Known rows, with every step that occurs
e a s j m n: -3	-2	5	17	0	21	10	-18	17	23	-10	14	-7	-6	7	-4	1	15	-11	-7	2	5	12	-36	-9
y m a e j: -3	-7	-11	12	-11	15	-14	16	-3	23	21	19	2	-6	8	1	-4	16	3	-12	20	9	-10	-24	-21
e a s j m y: -4	-1	0	11	1	23	4	-16	18	24	-12	15	-6	-6	6	4	0	14	-9	-2	13	2	11	-34	-9
a s j e n m: -24	-5	-3	9	3	21	-9	-4	10	12	-3	14	-9	2	-6	9	-14	14	-8	3	-10	10	6	-30	3
y m n: -13	-9	-4	18	-12	13	-11	2	-15	21	15	17	0	-1	17	2	9	15	-11	-9	6	7	-2	-36	1
m a e: 8	-3	-15	10	-9	9	-25	4	14	8	30	14	-3	-13	-7	-7	-25	16	-1	-14	11	0	-12	-16	-21
e a: 11	5	-1	-3	0	3	4	-18	5	20	-5	13	-1	2	9	14	-4	14	-10	-3	20	9	0	-24	-13
y m a: -5	-7	-14	8	-11	18	-17	6	-8	23	28	14	1	-2	16	6	5	15	-1	-6	19	11	-1	-34	-19
y m: -12	-4	-14	0	-9	12	-17	5	-17	21	10	10	2	3	18	22	3	14	-3	-6	18	16	-8	-33	-6
s n m: 17	1	-6	-10	7	-9	-20	0	6	23	12	0	-12	16	7	26	-24	9	-22	9	11	-6	-12	-25	3
a s: -4	-2	-8	0	-6	28	-28	-15	-1	2	1	5	-1	-7	-2	15	-19	13	-3	-11	4	7	8	-26	-3
e a s j: -1	2	2	7	2	20	9	-20	15	19	-12	9	-4	0	2	8	-9	13	-8	-7	9	7	9	-33	-15
m n e a: 0	-8	9	18	0	1	9	11	5	14	4	21	0	-5	-1	-5	-3	13	-24	2	0	1	3	-23	1
j e n m y: -10	-6	1	3	3	-8	-16	8	2	14	5	35	-3	5	-3	15	7	16	-9	16	-4	13	-3	-16	15
s n m a: 22	-2	-6	-5	6	-5	-20	2	12	24	24	3	-12	13	6	14	-23	10	-21	8	11	-9	-7	-26	-6
j m a s: -1	-6	-17	11	-6	20	-30	-6	11	18	21	13	-12	-18	13	-5	6	19	-5	-2	10	11	8	-29	-6
m n e a s: -1	-10	11	21	-1	10	9	11	6	12	0	20	2	-8	-5	-7	-4	13	-21	-2	-5	0	8	-25	-1
m n e j: -5	-9	8	19	0	-2	1	9	0	12	8	25	-7	-7	-1	-6	-5	14	-24	8	10	1	2	-12	8
e a s n: 20	3	8	1	2	20	-8	-20	14	16	-10	7	1	3	2	12	-9	12	-9	-11	11	-2	8	-32	-13
a s j e: -24	-4	-10	8	0	27	-19	-11	8	8	0	6	-12	-7	-6	9	-12	15	-6	0	4	9	5	-30	2
j e: -11	-2	-13	-1	-1	1	-27	-2	-3	8	9	14	-7	-10	-1	17	6	19	-5	10	17	17	-8	-16	9
n m y: -3	-8	-17	-2	-2	-5	3	13	2	25	8	16	-5	2	10	21	-16	10	-17	17	13	5	-2	-18	1
a e j: 1	2	-6	4	-5	-5	-18	5	3	9	-3	18	-6	-8	-6	11	-32	15	-1	-11	21	5	-27	1	-3
n m: -1	-3	-17	-7	0	-9	10	12	-2	22	7	8	-5	8	12	25	-21	10	-16	12	4	18	-8	-17	-6
y m a e n: -4	-7	-7	12	-12	15	-19	16	-3	19	22	22	6	2	6	2	-4	15	3	-17	4	8	-10	-31	-19
s a e j m y: 19	1	-13	12	4	-1	9	2	20	19	-2	19	-13	-5	-2	11	-13	15	-10	-10	25	-1	-20	-13	15
y m n e j: -13	-11	2	18	-7	10	1	22	-13	23	8	23	2	-2	12	4	9	14	-12	0	12	10	-2	-28	-1
s n: 15	5	-3	-10	4	-1	-44	-17	2	14	15	0	-14	11	6	22	-19	11	-19	1	21	-12	-12	-27	9
j e a s: -1	-2	-1	5	1	14	-9	-5	9	11	-9	16	1	-12	-5	12	11	19	-1	2	11	16	4	-22	-3

Rows
4	-1	-2	-6	7	-1	13	28	4	16	-10	14	7	2	-3	23	-11	11	-12	9	17	16	-4	-19	-14
n e a
-4	-9	-11	11	-12	31	-18	6	-5	19	22	12	5	-6	11	4	2	14	3	-12	12	11	6	-37	-21
y m a s
-31	-1	-6	6	8	-8	-2	-3	8	23	7	22	-21	12	1	10	-5	15	-17	18	-1	13	-10	-26	11
s j e n m
7	-7	-18	4	-4	-5	9	25	12	21	19	13	-2	-1	1	8	-30	13	-9	2	-1	12	-11	-14	-21
n m a e
-5	-5	-11	14	-5	28	-20	-15	17	12	29	9	-11	-10	-3	-11	-17	15	-7	-4	10	0	12	-30	-19
m a s j
0	-4	-21	11	-6	7	-28	6	12	20	21	15	-12	-18	10	-6	-2	20	-4	-6	11	10	-10	-22	-6
j m a e
-32	0	-16	6	5	-1	-12	-9	6	19	10	10	-23	0	2	10	-5	16	-15	16	17	11	-12	-25	9
s j e
19	-2	7	4	3	18	1	-10	17	22	-11	11	2	3	1	13	-9	11	-11	-4	10	-6	10	-32	-12
e a s n m y
13	1	-1	-12	10	-4	-32	13	3	13	8	3	-7	12	-3	27	-22	10	-19	9	19	-7	-13	-25	5
s n e
-28	-2	-6	11	8	-5	-2	-2	14	24	16	24	-21	9	0	1	-3	16	-16	19	0	11	-6	-26	4
s j e n m a
-2	1	1	2	-5	-6	-27	5	2	3	0	26	2	7	-10	12	-32	13	-2	-21	-11	2	-26	-13	3
a e n
4	-3	-4	11	-1	9	-18	-15	9	23	13	24	-19	-15	13	-4	5	19	-6	8	32	11	7	-8	-4
e j m a s
19	2	-8	17	4	-2	16	-1	20	19	0	19	-13	-5	0	3	-11	16	-13	-14	15	0	-19	-13	15
s a e j m n
0	0	7	-5	1	-13	-3	-2	-2	17	6	31	-3	26	6	19	-16	10	-16	4	-17	12	-3	-20	6
e n m
-23	-3	-2	9	1	25	-21	-14	9	8	-1	15	-11	0	-7	8	-11	14	-6	0	-5	7	6	-31	6
a s j e n
-27	-3	-8	19	6	0	7	0	14	31	5	16	-25	-3	12	-6	3	16	-23	13	7	8	-4	-33	8
s j m n e a
20	4	-6	5	6	-7	19	8	18	15	-2	19	-4	15	-6	19	-25	12	-12	-16	-6	3	-22	-19	10
s a e n m
-2	-5	7	0	0	-11	-9	0	0	19	7	37	-3	21	5	16	-12	10	-17	8	-12	3	1	-20	10
e n m y
9	-3	-3	11	-7	5	-27	1	13	8	28	26	-1	-3	-9	-9	-25	16	-3	-15	-1	-1	-10	-16	-17
m a e n
-25	2	-9	7	8	0	2	-10	13	24	2	13	-20	0	2	7	1	16	-14	15	17	12	-8	-27	2
s j e a
-3	-4	8	6	2	0	0	-2	10	19	15	33	-6	22	1	4	-18	11	-14	3	-22	7	6	-25	-4
e n m a s j
-24	-5	-13	11	-2	29	-23	-13	10	16	1	9	-16	-10	4	5	-10	14	-9	1	6	2	8	-35	7
a s j m y
11	-3	-9	12	-7	6	-20	1	15	12	26	20	-6	-14	-7	-10	-24	17	-2	-9	21	0	-11	-7	-21
m a e j
-1	-4	-1	5	-4	-9	-15	19	6	11	-2	30	3	9	-10	13	-34	11	-5	-13	-14	1	-24	-13	3
a e n m y
17	-6	1	9	0	24	-27	-1	18	10	25	12	-6	-8	-8	-5	-17	14	-7	-1	17	-7	12	-22	-18
m a s n e j
-5	-9	-15	9	1	9	12	16	16	23	19	12	-7	-2	1	4	-17	14	-11	12	-3	14	5	-23	-18
n m a s j e
-2	-2	1	16	-1	-4	-12	-17	2	24	7	27	-22	-12	17	-5	10	19	-16	10	29	8	1	-7	12
e j m n
20	2	5	-10	12	-3	-18	12	10	18	0	5	-4	13	-2	25	-17	10	-20	8	20	-7	-10	-27	-2
s n e a
-32	-4	-13	17	4	-1	-3	1	10	27	10	14	-27	-3	12	-5	-1	16	-24	14	6	7	-7	-31	12
s j m n e
